Each row comes from the steps of one path. Every step used is in the known rows, and no mark comes twice. Write the path behind each row, first mark first.
Known rows:
nases rikar: [ -6   5  -1   8   1 -31   7  42  14  -5  12 -17   3  -9  -5 -20  14  14
 -10   8  10 -32]
relobo pekob nases: [-44   8   5 -14  38 -20  26  35   6 -39 -10  -9 -24   3  21 -23  23 -10
  15 -30  28  53]
nateded sidek rikar tanavu: [ 57 -16 -10  30 -15  21 -27   7  -2  21   9  -4  -6   8  -2 -51 -16 -18
  26  11 -51  -4]
pekob nases nateded sidek: [-23  23  20   4   9  25  -2 -18 -23 -29  -9  16  -5 -17   2   9 -23   1
  10   9  23  -4]
relobo pekob: [-12 -37   2   8  23 -36  25  48  11   0   5  -1 -22 -25  22 -45  18   4
  12 -14   7  36]
tanavu rikar sidek pekob: [-10   5  15  14 -22 -12  21 -53 -23  21  36  41  -5  26 -26  39 -12 -19
   9 -17 -14 -13]
rikar nases nateded sidek: [ 26 -41  25  27 -12  -8 -11  -2 -38  22  10  34  37 -37  -6  -7 -46  18
 -24  25  14 -17]
relobo pekob nases rikar: [-41   7   7  19  39 -44   7  49   5 -57   4 -28 -11   2  10  -1  24   6
  -7 -10  44  23]
nateded sidek: [  4   0 -20  25   5  -2   6  -7   1  -5   0  26   0  -8   2 -55 -17   4
  12  17 -17  10]
tanavu rikar nases pekob: [  4   0 -11  -4  -8 -16  21 -14 -11  27  21 -19  30  26  -6  30 -16  -6
  -8 -38 -10   0]
nateded sidek rikar: [ 10 -20  -4  21   1  20 -19  22 -20   6   7  15   7   4 -18 -35 -21 -15
  20  13 -25   2]
pekob nases nateded sidek rikar: [-18   2  36   2   7  47 -27   9 -46 -17  -4   4   3  -6 -19  34 -26 -18
  17   4  14 -12]
nateded sidek pekob nases rikar: [ -4  28 -35  60   5   9 -12 -23  -1 -55   3   1   7   7 -11  27 -36  22
 -34  14  52 -25]
nateded sidek rikar tanavu pekob relobo: [ 39 -16 -41 -21 -14  14 -27 -19  45  22 -15 -16 -13  30  14 -16  31 -17
  16  22 -71  45]
rikar tanavu pekob relobo: [ 21  12 -38 -70 -11 -12  21 -16  80  27 -25 -30 -31  18  36 -24  65  -1
   8  -4 -46  39]
pekob nases rikar sidek: [-36  55  23   4  10 -21 -16  -8 -23 -41  28  -1  -1  34 -29   0  14 -11
   3  -4  26 -13]
pekob nases: [-39  52  -2 -45  17   5  32  13  10 -27 -14 -11 -13  19   2 -21  18 -14
  16 -25  22  11]
tanavu pekob nases rikar sidek: [-49  73   6 -12  23 -24 -16 -41  -9 -46  -9   8  17  45 -22  -9  45  -5
  -3  14  -6   4]
nases nateded sidek: [  7 -25  20  22  -6  11  -7  -5 -18  12   3  26  -1 -45   4 -14 -28  14
   7  21  -3 -21]
tanavu rikar: [-35  15   9 -31  -1 -30  49   2   1  15   3  12   1  23  -5  -3  19 -22
  25 -19 -34   2]
relobo pekob nases nateded sidek rikar: [-21 -43  42  33  28  22 -31  30 -47 -28   2   4 -10 -22  -1  29 -23 -12
  17  -2  22  29]
tanavu pekob relobo: [-28  10 -33 -76   4 -14  29   5  63  11 -28 -12 -16  12  20  -7  59   2
   0   0 -18  44]
sidek rikar: [ -2 -12  11 -26   0  13   2  55  -6  23   4 -12  -3   3 -14 -18  13 -18
  20 -12 -10 -15]
nases nateded sidek pekob relobo: [ 25 -52 -10  15 -29  27  -5 -17  20  20  15   7 -31 -44  12  72 -37  27
 -26   9  42 -11]
sidek rikar nases: [ 16 -28  19 -17  -8  -7  -3  59 -27  33  12  -7  36   9 -23 -14 -10 -14
 -10  -9   5 -13]
sidek pekob: [ 14  -7 -22   3 -10  11  25   7  20  16   1   1 -16 -22   6  -2 -10  17
 -12 -16  28 -27]

Which path is each row?
[-51  69 -17 -31  28 -22  10  -4  21 -46 -38 -18  18  29  -1  -9  52   8
 -12   6   3  -2] => tanavu pekob nases rikar
[ 43 -46 -37  11 -16  33 -46  11   3  23  37 -41  11  21  -9  46 -40  -2
 -21 -13  15  33] => nateded sidek rikar nases pekob relobo
[ 45   0 -29  12  -1  17 -28 -25  12  18 -26   6  11  15   4 -59  17 -10
  22  27 -83  14] => nateded sidek rikar tanavu pekob
[ 22  13 -35 -36 -12 -37   1   2  78  12 -12 -49 -18  19  27  -2  65  13
 -15  14 -32  12] => nases rikar tanavu pekob relobo
[-47  44  20 -62  21  17  15 -16   4 -14 -46   1   5  -9   9  12  39   4
   6  -7   3  -2] => tanavu pekob nases nateded
[ 30  -7 -21   0  -5   5  -1   8   4  24  19 -31  21  -5   5 -10 -20  17
 -19 -30  22  -5] => rikar nases pekob
[ -5  10  21  28  -4 -35 -20   8 -16  -3  41   7   1   8 -24 -21  13   1
  -1  12   1 -30] => nases rikar sidek
[-34  21  32 -12  -7 -33  24 -36 -28  16  33  37  -1  39 -27  -4  14 -38
  35 -10 -42   8] => tanavu rikar sidek
[ 11  40  -4  -9   7  25 -13 -63   8 -15 -45   6   1  -2  23 -20  12   4
  13  19 -37   9] => rikar tanavu pekob nases nateded sidek
[ 22 -49  19  50 -31  -8  10 -46 -46  31  18  46  44 -18 -18  73 -68  12
 -38  15  15 -30] => tanavu rikar nases nateded sidek pekob
[ -4  72 -26 -52  14   3  20 -35  39 -17 -49 -18  -9  32  24 -50  53  -8
  19 -10 -37  23] => rikar tanavu pekob nases
[ 34   6 -11 -33  -3  11  -8   9  25  35 -27 -20   0  16   7 -45  47 -15
  23  -1 -71  -3] => sidek rikar tanavu pekob
[-41 -16  44 -12  29  -7  15  36 -14 -24  -5 -10 -25 -32  23  20  12   1
  11 -25  44  22] => relobo pekob nases nateded
[ 15 -44  37  26  -9  30 -33  25 -38  22  10  15   5 -34 -17  12 -29  -4
  15  16 -12 -29] => nases nateded sidek rikar
[-37  49   1 -13  17 -17  13  28   7 -42  -2 -27   1  16  -7  -1  20   3
  -7  -7  36 -19] => pekob nases rikar
[-14  39 -16  11   2   1   8  11  12 -40   1 -28  -4   7  -7  42  -5  19
 -32 -13  64 -39] => sidek pekob nases rikar
[ 61 -45  28  34 -25  32 -40   9 -21  38  12  -4 -10 -30  -2  -7 -27  -6
  22  16 -39 -33] => nases nateded sidek rikar tanavu
[ 41 -66  -7  21 -39  10 -11 -16   2  31  23  12   6 -39   3  77 -59  30
 -57  14  59 -10] => rikar nases nateded sidek pekob relobo
[ 49 -55   7  53 -26  12 -13 -23 -31  26  13  34  32 -51  -7  34 -73  36
 -50  19  45 -41] => rikar nases nateded sidek pekob
[ 48 -29  14  15 -11  29 -41 -23  -5  35 -24   7   7 -21   4 -17   5  -1
  16  31 -69 -15] => nases nateded sidek rikar tanavu pekob
[-28 -20  28  35  31   1  -6   1 -25 -39  -5  16 -17 -33  19   6 -20   6
   9   0  29  40] => relobo pekob nases nateded sidek
[ -5  34 -40  28   5  33   8 -39   1 -39  -9  20  -7   8   1   7 -37  10
 -11  -3  39   3] => nateded sidek pekob nases
[  7 -19 -35 -34 -22   9  27  15  55  22  12 -22 -40 -11  15  44   7  12
 -20 -22  42   4] => sidek pekob relobo
[-17  -1  15 -23  -9 -49  44   3 -20  26   9  17  42  29 -15   0  -1 -20
  -7 -12 -18   2] => tanavu rikar nases
